Each row comes from the steps of one walk. Every step used is in the known rows, and no mark comes twice. Write the walk behind each row, first mark first.
Known rows:
N-D: [  8  20  16  -7  -1   6 -11 -21  12 -18  22 -19   0  21  15   3   2  -4
  -6  14  23  22 -28  -5  -2  19  28   6   3  -1  -3  25   7  -6  13 -13
 -24 -11   0 -30  -8   4  33  10  -9   2  12   3  13  -9  15]
B-P-N: [-28 -23 -10 -31   5  25 -19  23  -5 -27 -38   2  36   0   2   9   0  -2
   0  -4  24 -28  -7   1  -2   1  -5  22   6   1  10  14   8  14   7  21
  -3 -23   1 -29 -20   0 -30  15  -1  10   8 -31 -11  39 -13]
B-D-N: [-12   0  44  11 -22   4 -15  -6   1  20  12   9 -18  36  13  -3  14  15
  21   1  13 -32  -5 -28 -23  15  38  -4  21  21  13 -30  -3  -8  -4 -16
  -3   9 -46 -45   0 -64  -7 -10  10   5   8 -10  18  -5  12]
J-P-N-D-B: [ -8  31  -7 -36 -23   7 -27 -15  25 -26 -15   5  71 -25  -5  22 -19  -2
 -41  46  14  11 -11   2  29 -17  63  20 -32  26  -3  28   3   4  44  -4
 -30  -9  14 -39 -16  27  21   7 -37  26  12   7 -15   0   6]
J-P-N: [  4  -2 -15 -40  -1  -5 -27   3  15 -26 -27   0  83 -35 -17  28 -22 -11
 -26  14   1 -20  11  -8  21 -25  27   3 -19  17  20  -2  45   0   8  -1
 -13 -14  30 -22   3  43  -5  12 -19  24  14 -10 -12   2   7]
J-X-N-D-B: [  3  17 -10   7 -19  11   0 -22   8  -5  12   6  11 -37  11 -28 -14   8
  -3  32   4  21 -25   9   5   5  15   0 -10 -13 -34  21   1   2  15 -17
   1   0  -2 -11 -18  27  30 -12 -31   4 -14   9  21 -32  21]
D-B-F: [ 25  17  30  26 -37  33   0  -2  13   2  -6  -3   1  35   2 -24  -7  36
 -15 -13  22   6  14  13  15  21  62  39  -3  35 -23  -1 -12   0   8   1
 -21   9   4 -26 -15 -29   3 -11   3  -8   0   5 -23   1 -12]
N-P-J-X-B-D: [  1 -53 -46   8  41 -15  -9  17 -10  19  23  -3 -19 -38 -16  22  15  -3
  25  18 -56  -6  -7   3 -13   1 -33 -69  -3 -44   4 -37   8  -3 -27 -10
  30  24 -10  64  31   7 -27   7  46   7 -14 -15  14  -8 -19]
P-B-F: [ 43  18  32   5  -9 -17  18  -8  24  12   5  -3   6  57 -10  17  -9   7
   9 -20   5  17  41  19  13  30  10  28  17  13 -14   4  16   8 -16  21
  -5  11  -5  26  29   2   3  -6  -5   0   7  22 -24   8 -18]
N-P-J-X: [-22 -16 -28   3  35 -10   3  -2 -35  -7  16 -10   1 -18  -2  10  24  -5
 -12 -16 -26  11  -8  -4  -1 -17 -44 -32 -12 -34  -5 -12   6  -4   0  -2
   6   5   5  35  26  29  -4  29  26 -32  -9  -6  -2  -2  -8]
B-P-J-X: [-48 -30 -11  -3  46 -19  17  22 -37  -7   0 -13 -13 -51  -8  12  15  15
 -17  -3 -11 -10 -14  23 -14  15 -31 -26   2 -34 -25  12 -14   9  -3  16
  11 -22 -15  40 -35  -3 -12  -9  19 -35 -12 -40   4  26 -16]
H-D-N-P-J-X: [-45  19  -7  49  37  16 -14 -46 -26 -14  12 -12 -48  -1  28   0  24 -44
 -23 -54 -13   0  -6 -23 -26 -36 -90 -34   5 -51  19   7 -31  19  -7   1
   1 -18  13  31  11   1  -5  75  31 -61  -7  -7  21  -8   7]
J-X-B-D-N-P: [ 10 -46 -16  43  10  14 -52 -14  -2  23   6  17 -53  16  12  16  16 -35
  43  18 -30 -41   0 -35 -48   3 -31 -53  18 -48  21 -30 -13  -1 -28  -8
  31  17 -13   6  33 -35 -23  20  51  13  -9   2  44 -12  -7]
H-D-N-F: [ -4  23  32  38 -21   8 -10 -37   0 -31  -5   9 -71   2  24  -8 -13 -33
 -12 -58  58  -4  10 -36 -12 -25 -18  33  20  40  33   7 -27 -24 -18   1
 -22 -27  44 -19 -31 -25   6  46   2 -21  11   2  23  -6  10]
D-N-P-J-X: [-41 -10 -10  35  25 -17 -21 -24 -32   0  14  -7 -41   0  16   2  32 -20
 -10 -15 -21  -6  -5 -23 -30 -17 -58 -41   0 -55   1 -16 -29   5   4  -7
  -1  17  -4  34  17  -5  -5  27  40 -43 -13  -5  19  -7  -2]
J-P: [ 10   2   2 -24   2 -21  -3  14  -7  -9 -11  -3  49 -22 -15  13 -10   1
 -32   3   3 -12   6  -4  22  -5  35 -16 -31  29  15   6  43  -9   7  -5
 -19 -25  28 -20 -10   7  21  -7 -25   3  16  -6  -3   1  10]
P-J-X: [-25  -9  -5   9  27 -18  15  -1 -26 -19  21  -4 -10 -48 -13  23  17   2
 -10  -9 -15   6  -7   4   1   3 -24 -25   7 -16 -29 -10   9 -11 -10  -3
   2  -4   3  47  -2  14  -5   9  10 -21  -8 -26  12  -8  -7]
B-P-J: [-55 -17  -6 -25  29 -12  30  36 -30  -5  -7 -30  -1 -27 -20  -2  19  21
 -27  -3  -5   3 -22  31  -2  12   1 -12 -15  -2  -7  14 -11  16  15   6
  -3 -19 -23  12 -50 -24 -10 -20   5 -20   6 -35 -10  39 -11]
N-P: [  2  -8 -10   0  -3  33 -16   6   2  -4  -8  -6  13  30   4 -25  17   3
  -4 -13   6  -6 -15  -9  10  -8   0   3 -12   4  25  -4  12   1  13 -10
  -3   0  25 -36  23  14   4  26   7  -9   1   6 -10   1   8]
X-N-P-B: [ 19   1 -32 -28  -4  -5  28  28  10  24  -5   0  46  16  -7 -21   3   3
  22  -5 -19  18  -1  21  26 -17 -23  10  -9  -5  13  -5  39   8   2   3
  21  16   3   5  51  46   6 -26 -27  16 -10  31 -17  -8  17]
X-N-D-B: [  5  29   7  -5 -36  18  15  -5  23   5  12  -9  30  -6   5 -43 -11  16
 -11  38  12  36 -28  16  19  -1  51  15 -19   9 -19  21  -3   9  32 -28
  -6   3  -5 -46 -28   6  35 -36 -44  13  -5  16   5 -21  31]
X-B-P-J: [-30 -32 -31  -9  41 -14  12  41 -18  -6   0 -27 -24 -44 -25   5   7 -12
 -14   9 -24  13 -12  31  -8  19 -14 -34 -16 -24   3  18 -15  17  -5  11
  10 -28   7  33 -43 -32 -21 -25  13  -6  -5 -33   2  22 -25]
B-P: [-25 -13   5  -7   5  18   3  28 -16  -6 -23 -14   0  -3   2 -15  12  14
  -5 -10  12 -19 -16  14  -6  24   2   3   4  12   9  26   8   5   8  10
  -2 -31  -3 -32 -29 -28  -5  -9   2  -9   6 -24  -6  32   1]
N-D-B: [ -3  34  20   4 -29  18  -1 -19   9  -3  16  -1 -10  18  19 -15  11  11
 -18  16  15  25 -24   2  12  12  52  20 -12  36  -8  16 -19  -7  28 -19
 -26  -6  -4 -42 -25 -11  37 -10 -15   0   7   5  -3  -8  13]
J-X-B-F: [ 61 -38  -7  41  20   9 -26 -16  19  -6   2   3 -30 -13   0  21 -27 -25
  19   8  -3   5  27  -2 -21  25 -12 -20  27 -46 -20   7  17   5 -49  13
  10   2  43  43  18  -4 -11  23  34   0  -5   3  26  -7 -38]
P-B-D-N-F: [ 17   4  49  -5 -33 -42  19   5  10  23  -2  29 -50  28  -2  26  -1  14
  44  -4  15 -29  19 -27  -5   5  13  31  33  61  10 -43 -19 -46 -24  -7
   2  32 -43  11  12 -32 -16 -33   4  27  14   8   1   1  -2]

Which walk is each row?
[ 24  35  26  10 -48  27  -8 -30  14  -4   8 -10  -4  45  11 -11 -13  30
 -19  15  23  29  -1  15   6  27  71  31  -6  10 -31  29 -24  15  23  -9
 -32   9 -12 -31 -25 -15  33  -3  -5   1   8  20 -18  -5  -7] | N-D-B-F
[  1 -37 -32  25  49 -24  -3   8  -6 -14  29  -4 -33 -59 -19  29   9 -35
   0   2 -34  16   3   6  -6   3 -34 -51   3 -42 -13 -11   8  -7 -30  -6
  14  -7  28  73  -2   4  -5   6  23 -10 -10 -22  32  -9 -20] | P-J-X-B
[ 12 -21  20  33 -11   0 -25   0  16  21  17   1 -50  28  -3  13   1 -17
  33  14 -17 -23   6 -28 -28  26  20 -27  20   1  23 -31 -15  -3 -24 -15
  13   7 -22 -16  -3 -72 -16 -11  18  20   8  -3  27  -8   0] | X-B-D-N
[ 49 -12 -30  -1   1  -3   6  -5  15  27 -10  14  44  15  -4  -9 -29   4
  31   7 -17  20  29  24   1   3 -54   2   9 -49 -24   2  35  19 -31  25
  37  34   6  44  69  64  -4   0  -3   6 -22  33 -14 -14 -13] | J-X-N-P-B-F
[-14  33  23  29 -15  43  12   0  -3  -9  -6   2 -27   9  12 -32   6  -5
 -25 -47  20  10   1   8  30 -12  16  32   3  51  20   6  -8  -5  21   4
 -17 -36  28 -34 -29 -22  15  47 -17 -31   4  -2  -9   1  17] | H-D-B
[ -4  46  16  30   7   8   1 -29  -2  15  -5   7 -43  65  24 -12  14 -56
   1 -60   2   5  17 -21  -4 -24 -68  12  25  -6  45  -1 -30   3  -1  22
  -5 -24  12   2  34  -9   0  54   6 -33   6  26  -4  -1  14] | H-D-N-P-B
[ 28 -12 -21 -41  -5  -3  30  40  18  57  -3   6  56  28 -14 -17  -4  23
  46  19 -32  -5   6  13  22  -4  -2  -6  -3   6   9 -30  44   5   0  -7
  44  35 -35  -3  57  25 -11 -38 -20  41  -8  26 -23 -11  20] | X-N-P-B-D
[-32 -26  -9 -24 -25  33 -11  37   2 -33 -45  13   1 -35  -8 -10 -16  21
 -16  -9  42 -33  -2  10  13 -20  17  69   0  61   6   2 -28 -13   6  16
 -14  -5   8 -29 -47   3 -28 -16  -7  25   5 -20 -23  33 -18] | D-B-P-N-F
[-19  19 -15  -3   3 -17  30 -13  -1   0  23 -11  16 -55  -4 -17   2  18
 -15  41 -12  42 -32  21   2  -8   9 -21 -23 -21 -47  14 -12  10  29 -22
   7  12 -20  32 -23  35  21 -28 -28  -7 -21  -2   9 -27  12] | P-J-X-N-D-B
[-12 -19 -24 -14  18 -23  29   8  -8   0  24  -8  24 -68 -13  -5   0   1
  -6   8 -14  16 -10  18   1  -8 -26 -34 -13 -32 -35  -5  34   7  -5  -9
  22  11   4  39   2  32  -3 -14 -12  -7 -19 -21  16 -19  12] | P-J-X-N
[  9  10 -10 -17  11   1  11  15  -4  20  -4   8   9  45   4   0  18  -8
  23 -19 -19   3   6   8  18  -3 -23  13   4   8  25  -7  19 -10   4   8
   6   3   8   4  48  30   1   6  -3   0   8  25 -20  10   6] | N-P-B
[-16  -6  15  11 -17  26 -22  -5  -4  26   4   6 -11  60  19  -9  22  15
  23  -4   1 -39 -13 -29 -22  -5   7 -16   4   8  29 -30 -10   0  12 -21
   6  17 -43 -47  18 -41  -8  10  28   6   7   5   4  -7  13] | B-D-N-P
[ -1  17  51   2 -20 -22  14   2   4  37   3  14 -28  52   3  26  19   3
  38  -3 -17 -33  19 -19 -15  22  17   0  35  27   8 -36  -6 -14  -8  -1
   9  18 -68  -2  26 -50 -11 -27   2  12   7  10   5  -1   5] | P-B-D-N
[ -3  17  -5 -19 -11  16 -35 -29  30 -33   8  -4  36  12  13  22 -14 -20
   4  19  21  14 -21 -21  -1  -7  25  19  11  -7   5  17   3   6   6  -2
 -21  -8   0 -36   5  33   5  32 -12  24  16  -1   5  -8   1] | P-N-D
[ 11 -16  -8 -20 -20   8 -18  -2  17 -46 -21  20  12 -26   2  11 -25  -7
   3 -14  45 -10   5 -24  18 -32  10  54   6  39  13 -19  16 -26 -22   2
 -13   8  40 -17  -1  37 -23  14  -7  38  11  -9  -3   0  -8] | P-N-F
[ 21  31  16  11 -17   8 -20 -28   9  29  -5  -2 -11  92  18   3   2 -11
  12 -18  -4   9  37  -8 -19  10 -28  20  19 -25   5  -1 -37  18 -13  16
  -4  22 -18   5  52 -11  -2  18  22 -16   0  43 -16   1 -13] | D-N-P-B-F
[ 26  29   9  -8 -45  47 -34 -37  39 -20 -11   1  28  37  11   2 -30  21
 -16  27  36  25   1   0   2   6  63  50   5  -1 -21  19 -27  19  17   1
 -33  15  -1 -31 -10  18   8  16  -2  25   8  21 -26   0 -19] | P-N-D-B-F
[  0   4  28  20 -30 -20  -9 -14 -11 -21   3  15 -53   3  13   4  -3  -6
   9 -25  43 -15  -3 -33 -13  -8   0  29  14  38  20 -13 -20 -31 -23 -12
 -18   4  15 -19 -20 -33   3  -9   8  -5   9   2  24   0   5] | D-N-F
[ 11 -29 -40  -4  11  16 -10   4 -12   3  -7   6  36 -35  10 -30  -5  -3
  12   2 -11 -12 -16  -4   1 -27 -43 -19  -7 -30  -2   1  38  12  -4  -8
  28  12  22  -5  33  47  -2   8  -6   0 -20   6  23 -21  20] | J-X-N-P
[ 25  50  25  36  -9  11  -4 -44   9  10 -11  -4 -33  93  26  -4   1 -32
   8 -61   8  19  43 -13 -12  -2 -51  24  22 -29  19  10 -39  25 -13  32
  -8   3  12  19  42  -3  -1  58  13 -31   6  43 -17   5 -11] | H-D-N-P-B-F
[ 59  19  17 -30   0 -37  18   7  17  18 -15   4  53  14 -24  32 -25  10
 -12   4 -10  12  55  23  22  21  34  12 -13  11 -12   6  37  12 -13  17
  -4   6   1  27  27  18  17 -20 -20  11  13  25 -35  10 -17] | J-P-B-F
[-55 -18 -28 -10  17   3  41  34 -30  14 -10  -7   6 -80 -18 -26   6  33
 -22  18 -17  -1 -18  43   4   4 -20 -14 -25 -17 -42  10  -9  19  20   0
  18 -10 -18  32 -52  -2 -14 -43 -15 -19 -27 -27  -4   4   4] | D-B-P-J-X-N
[ 31 -37   3   7   2  -3 -14  28  23  17  11   2 -13  -1 -14  13  -2  -1
  37  21 -13 -14  -2  -7  -6  16  39 -30  14  20  16 -31  27 -14 -26 -11
  21   3  -4  -9   3 -34 -21 -10  13  32   4  -8  13  -3  -8] | X-B-D
[-11  13   7  28  -9  18 -31 -22 -13   5   0  -7 -27  58  21 -20  23 -18
  -2 -20   4  -9 -10 -33 -18 -10 -21  -8  -1  -4  34  -8 -21   2  12 -11
 -13  -1   6 -44  17 -25  -1  23  16 -22   5  12  11 -11  17] | D-N-P
[  2 -57 -37 -19  14  15 -31  27  13 -41 -39  16 -16 -59 -19  17 -31 -26
  19   7  21 -19   1  -9  -6 -10 -23  27   9  12  21  11  -5 -10 -36  23
  10 -11  49   7 -35  11 -39   3  12  42   7 -23   8  29 -33] | X-B-P-N-F
[ 25  11  32 -27 -22 -64  20  10  -3  20 -16  29  -6   3 -18  36 -15   8
   5  17   5 -31  34 -30   7  -4  26   9  -2  62  10 -29   4 -39 -14  -1
   4  24 -31  17   9 -18   5 -44 -15  33  14  10  -5  -3   0] | J-P-B-D-N-F
[ 19   4 -12  -7  -2 -13   0 -23  10 -14  18  -7  28 -43  13 -11 -21   3
  18  34   5  21 -29   2  -8   0  -7 -24   6 -37 -29  33  29   8   2 -11
   9  -1   6   4   6  43  31  -4 -19   4 -12   2  37 -28  25] | J-X-N-D
[-57 -16  -1   5  30  -7  31  35 -41   0  -5  -2 -19 -53 -10 -10  25  23
 -30  -6 -17  -8 -12  35   3   9 -14 -10  -6   3 -32  10 -28   3  21  12
   2 -16 -22  29 -54 -27 -16 -17  15 -36  -7 -34 -10  22 -12] | D-B-P-J-X
[ 22  18   7 -38  12 -39  28  18  -1   8 -11   4  48  -9 -25  31  -2 -10
 -20   1 -17  -7  28  16  33   3  21  -5 -16  30   4  -1  41 -11   1  13
  -3 -16   7  17  13  17  23 -22 -34   8  14   8 -15   4   6] | J-P-B
[-54  15 -23 -33  -1  -3  49  22 -13   8  -1 -38  26 -37 -11 -42  -4  45
 -23  41  -5  37 -43  37   8   9  27  -9 -44  -9 -36  43 -36  29  51 -12
   1 -10 -31  -6 -72  -8  16 -62 -36  -9 -14 -13 -23   7  14] | X-N-D-B-P-J
